Each row comes from the steps of one walk. Every step used is in the known rows, and no mark comes twice. Write the walk behind each row, first mark first.
In the rows, 128 means zero.
Known rows
A, F: [119 131 109 115  88 163  90 111 182 120 108 150 107 112  97 121 140 101
 134 116 103 145 130 146 111 110]
K, C: [113 133 137 127 103 161  90 110 158 110 120 146 117 129  57 109 136  95
  92 108  96 135 138  96 102 109]
L, N, C, P: [114 119 118 137  24  87 130  99  91 143 141 148 127 127  81 106 127 108
 110 128 139 155 176 191  84 119]
P, L, K, C: [117 148 137 130 109 117  93 119 160 136 121 112 133 163  71  97 112 104
 117  93  73 105 151  46 100 128]
L, P, C, K: [144 119 102 133 126 125 154 120  99 203 129 138 122 184 158 159 120 116
  95 136 102 125 124 163  69  96]
P, L, N, C: [124 157  98 145  44 105 137 102 111 141 134 125 128 177  82 127 114  98
 153 115 131 176 173  66 106 134]
A, F, C, K: [111  88 126 124 182 120 101 103 147  57 121 133 135 119 131 144 144 123
 136 109  95 131 119 151 129 107]
K, L, P, C: [125 164 112 120 102 215 141 137 137 199 119 133 120 193 123 150 133  82
 124 137 112 114 149 151  63  89]
C, P, L, N: [ 90 164 119 125  50 150 120 135 128 162 141 135 137 160  58 110 130 126
 114 138 143 133 175 106  88 124]
A, F, C: [115 112 123 113 161 158  90  97 167  90 117 149 126 101 125 135 154 107
 161 108  76 135 124 100 127 106]
K, L, N, C: [104 140 114 145  27 142 131 112 119  75 126 119 125 174  50 123 118  84
 145 116 161 160 178 166  82 120]
F, C: [102 107 128 121 142 156 112  85 145 105 128 151 131 130 109 140 160 115
 146 128  87 138 120  59 121  99]
P, L, N, C, F, A: [162 164 113 137  78 119 102  80 146 143 125 115 121 140 121 143  83  88
 125 142 132 154 160 146  86 146]
K, L, P: [106 145 117 119  79 192 125 125 172 169 112 130 130 187  94 135 146  87
 118 126 157 104 139 163  75  80]
K, L: [ 82 145 128 120  60 202 102 120 178 110 116 127 115 167  52 131 147  95
 116 132 139 133 149 137 103  98]
C, K: [101 104 118 132  89 118 118 104 135 118 127 134 117 156  87 137 133 128
  94 132 124 143 122 159 108 103]
F, C, P, L, N: [ 85 144 133 124 125 148 120 121 117 119 149 135 158 152  85 125 145 126
 143 133 121 125 166  54 104 118]
P, C, F: [145 150 129 127  96 181 111 103 154 154 122 145  92 133 145 159 106 114
  91 171  93 152 126 125  90 113]
F, A: [124 130 114 110  96 177  90  86 175 151 117 150 112 112  79 131 136  96
 124 127  87 131 123 151  98 110]
C, F, A: [144 135 131 114 101 173  75  75 198 138 111 141  99 100 117 142 112 105
  94 157 109 122 113 191  91 114]
A, F, C, P: [104 108 139 105 158 151  79 105 158 120 125 155 132  80 131 119 164 114
 122 119  84 117 145 156 123  98]
L, P, C, F, A: [187 151 114 114 143 184 109  93 160 223 115 145 106 128 183 163 100  90
  99 165  84 104 114 199  49 105]
F, C, K: [ 96  87 132 131 162 116 118  90 129  80 134 133 140 152 109 149 149 133
 119 125 105 134 116 111 123 100]
N, C: [129 113 111 134  55 106 121  74 135 158 122 147 108 138 109 129 136  93
 120 118 110 175 144 129 120 106]

Write each row's walk
[ 74 101 145 128 152 157 114 113 145  49 128 109 143 174  87 154 152 117
 120 121 131 117 141 144 123  94]
F, C, K, L
[ 93 171 141 129  85 154  93 145 122 130 139 129 142 153  34  94 120 107
  90 112 127 116 190  87  83 130]
K, C, P, L, N
[ 96 163 149 117 110 160  77 130 155 180 132 134 130 141  73 102 142 101
  57 113  97 114 179  83 110 111]
K, C, P, L
[102 120 146 114 140  98 107 104 142 170 140 122 151 141 123 111 147 131
 132 123  74  91 153  73 119 111]
F, C, P, L, K
[113 140 125 125  65 106 112  95 129 229 136 133 122 152 124 119 144  99
  82 120 112 153 186 118 129 109]
N, C, P, L
[123  88 115 145  78  65 129  81 110 136 130 127 116 157 120 135 128 111
  92 115 123 169 140 177 125 109]
N, C, K
[ 99 120 119 130  99 151 135 130 149 147 118 114 137 206 101 140 135 104
  94 125 168  99 136 215  78  83]
C, K, L, P
[ 92 154 129 112  74 157  99 120 158 212 134 140 125 152  96 117 150 116
  83 136 116 133 166  95 117 106]
C, P, L
[148 143 152 120 135 175  53  89 194 109 108 135 107  89  93 120 101  87
  66 130  92 108 126 174  84 118]
K, C, F, A
[117 132 103 155  56  64 149 108  88 116 140 108 139 196  92 138 105 114
 130 112 149 171 168 114 107 136]
P, L, N, C, K
[ 85 134 142 110 147 155 101 106 147 176 141 137 147 142 121 131 166 121
 108 132  95 121 159  51 133  99]
F, C, P, L
[163 127 152 124 132 123  58  86 190 103 107 117 113  89  93 105  85  97
  88 121  72  78 120 197  68 129]
L, K, C, F, A
[ 99 138 125 131 103 182 121 141 128 122 127 110 109 191  97 159 122 106
  98 137 108 136 158 174  94 108]
P, C, K, L
[ 99 142 136 104 170 158  81 119 168 157 130 136 142 113 137 125 159 111
 125 116  78 118 161  92 137 107]
A, F, C, P, L
[100 107 127 142  68 107 119 102 127 103 122 105 116 187  93 141 129  93
  89 114 152 151 167 209 120 103]
N, C, K, L
[100 128 152 118  98 152  77 119 141 148 128 150 123 108  59  95 143 104
  53 117 103 112 163 155  98 100]
K, C, P
[ 97 150 128 115 143 152  99 134 137 107 137 134 154 120 106 115 142 117
 158 115 107 121 171  94 106 127]
A, F, C, P, L, N
[ 70 111 134 140 134 145 131 130 109   4 136 106 153 185  54 149 130 122
 152 120 158 117 149 149  92 114]
F, C, K, L, N
[ 87 107 138 122 173 160  88 125 167  35 115 108 139 142 110 146 145 107
 134 103 118 115 145 183 127 102]
A, F, C, K, L
[113 114 156 123  92  99  82 118 138 147 128 133 127 107  62  74 124 113
  75 107  84  84 157 172  80 111]
L, K, C, P
